Each row comes from the steps of one walk. Every step used is in the known rows, and no mark comes twice. Write the walk behind each row, first mark first.
(in the rows, 100 means zero)
Known rows:
W -> A -> U -> V: 91 62 96 107 109 115 119 91 77 98 109 100 115 85 109 106 101 102 106 97
 109 133 121 119
T -> U: 81 113 85 93 100 91 122 89 133 76 95 102 105 94 110 106 91 99 91 110 124
 83 111 88
R -> A: 75 113 95 107 100 100 102 64 98 91 100 100 97 75 111 124 89 102 75 102
 120 102 107 78
M -> S -> W: 90 96 106 102 120 84 97 97 106 92 94 104 100 120 87 112 117 125 107 111
 129 126 99 97
R -> A -> M -> S: 87 89 91 101 107 97 102 66 81 103 89 123 84 81 108 122 101 113 86 100
 134 106 110 72
R -> A -> M: 79 95 96 102 97 92 114 62 80 92 101 104 89 66 103 122 83 107 76 95 128
 91 102 68
A -> M: 90 87 97 98 102 86 119 85 91 82 98 103 93 82 100 112 79 108 94 99 126
 105 94 75
R -> A -> U -> T -> W -> S -> M: 102 75 92 92 107 112 107 66 70 97 95 90 111 83 113 125 129 92 81 104 119
 126 98 81
M -> S: 93 99 92 103 109 99 96 94 110 91 87 118 97 106 115 113 105 112 100 114
 125 126 104 85
A -> U -> T: 85 81 106 100 104 103 117 96 85 84 101 112 108 87 109 128 95 105 100 104
 103 145 99 84
A -> U -> T -> W -> S: 98 72 99 81 103 116 113 82 96 75 107 91 109 91 130 120 111 101 93 97 105
 148 96 87
R -> A -> M -> S -> W: 87 87 107 103 118 82 104 69 73 104 96 110 86 93 84 120 111 127 95 96 138
 105 102 80
M -> S -> R: 100 100 98 79 111 92 106 100 109 94 86 106 98 115 98 107 106 113 100 116
 128 123 95 99
S -> W -> A -> U: 77 85 110 103 113 90 120 89 73 98 115 87 125 98 83 107 116 122 101 107
 111 132 112 120
M -> S -> R -> A: 89 108 97 86 109 96 101 78 98 104 91 109 95 98 98 118 107 109 84 111 128
 109 103 93
U -> T -> W: 98 80 100 101 105 107 111 87 129 66 89 90 91 99 129 128 91 97 85 106 113
 118 80 79
U -> A: 87 104 101 97 87 108 106 95 110 80 104 98 94 96 110 101 87 87 97 98 109
 107 89 78
M -> S -> R -> A -> U -> T -> W: 101 89 108 73 117 104 115 70 98 98 86 111 96 103 114 133 115 106 85 100
 120 143 86 88
W -> A: 82 81 90 106 102 107 107 91 98 88 101 94 110 89 108 105 100 105 85 116
 108 104 119 104
W -> S -> R -> A: 84 104 94 74 96 107 104 68 83 94 110 83 112 80 97 109 106 100 72 102 117
 94 111 94
M -> S -> R -> A -> U: 85 113 107 77 109 93 110 71 78 112 92 117 108 96 96 119 113 113 90 101
 124 138 102 98
M -> A -> U -> V: 100 78 103 91 112 111 112 79 92 87 104 121 98 111 110 112 96 106 119 82
 116 151 108 96
M -> A -> R: 84 103 96 72 106 93 87 72 101 84 109 122 88 118 108 109 96 120 102 95
 108 124 98 86
U -> A -> M -> S: 100 80 98 93 96 105 109 97 93 92 94 124 80 104 108 100 97 100 108 95 122
 111 93 70

Which walk is each row?
82 80 102 86 122 88 84 92 81 103 112 108 104 118 86 102 131 135 109 111
 110 124 112 121 : M -> S -> W -> A -> R
89 73 100 110 119 96 101 99 95 101 98 101 109 117 90 104 128 126 99 116
 119 116 120 117 : M -> S -> W -> A
116 60 85 65 112 111 80 78 93 80 102 102 89 129 114 108 132 105 100 107
 110 116 92 86 : U -> T -> W -> S -> M -> A -> R
100 96 88 78 111 85 85 78 86 94 96 115 91 124 89 101 113 113 107 109 119
 115 94 88 : S -> M -> A -> R
118 33 94 76 116 110 122 97 99 89 80 102 91 111 108 113 113 112 90 113
 117 105 97 101 : U -> T -> W -> A -> M -> S -> R
107 83 99 73 112 83 116 96 90 96 86 111 89 107 90 106 98 117 103 110 133
 111 92 90 : A -> M -> S -> R
80 82 105 109 111 93 110 93 92 88 108 80 117 102 84 103 113 118 92 112
 113 102 110 116 : S -> W -> A
83 60 101 105 103 116 116 97 75 92 105 107 116 82 111 120 105 105 93 112
 91 136 119 103 : W -> A -> U -> T
99 68 93 88 102 119 103 84 118 69 102 85 101 95 133 120 108 96 85 107
 107 119 97 82 : U -> T -> W -> S
99 81 93 96 110 92 108 92 91 91 85 123 87 98 107 111 97 115 101 106 134
 116 104 78 : A -> M -> S
97 86 83 81 97 105 121 97 117 87 95 123 82 107 111 94 97 96 109 98 131
 78 107 71 : T -> U -> A -> M -> S
78 119 89 66 87 96 106 88 121 79 117 105 93 101 107 93 88 93 104 95 108
 82 98 81 : T -> U -> A -> R
85 94 105 96 105 110 117 59 99 85 96 99 97 81 126 139 97 97 79 95 112
 137 90 75 : R -> A -> U -> T -> W
83 112 88 88 87 105 120 95 134 74 103 99 98 97 110 98 89 82 99 100 116
 74 103 80 : T -> U -> A
107 57 92 88 111 115 99 92 64 95 102 112 112 113 99 114 135 101 109 108
 108 140 112 89 : W -> S -> M -> A -> U -> T
96 79 109 96 120 79 112 91 86 94 94 110 91 111 82 108 110 129 110 102
 134 115 97 87 : A -> M -> S -> W
89 97 88 82 87 98 131 91 115 77 104 104 88 90 103 95 80 89 100 91 123 65
 101 68 : T -> U -> A -> M
99 56 108 109 126 107 110 96 75 111 106 106 112 110 88 105 132 122 122
 98 120 148 121 129 : M -> S -> W -> A -> U -> V
102 87 83 98 100 101 98 97 81 89 96 87 113 93 95 100 121 96 92 119 126
 100 107 93 : W -> S -> M
121 54 83 84 113 122 95 87 105 78 88 96 96 127 119 111 131 96 93 109 118
 112 99 81 : U -> T -> W -> S -> M -> A
105 76 106 58 106 111 123 88 97 79 104 82 112 103 113 116 113 102 91 99
 107 141 86 100 : A -> U -> T -> W -> S -> R
84 103 104 84 108 99 110 76 95 88 101 119 104 112 110 113 100 112 108 92
 114 148 104 89 : M -> A -> U
104 61 99 67 104 112 117 66 84 85 102 81 91 80 111 121 102 99 70 92 117
 87 91 78 : U -> T -> W -> S -> R -> A -> M
109 81 102 69 96 99 116 101 93 95 93 112 84 112 91 94 97 100 108 96 123
 103 82 82 : U -> A -> M -> S -> R
107 58 86 94 115 103 114 83 104 88 85 107 91 105 124 104 112 113 91 108
 130 107 105 97 : T -> W -> A -> M -> S
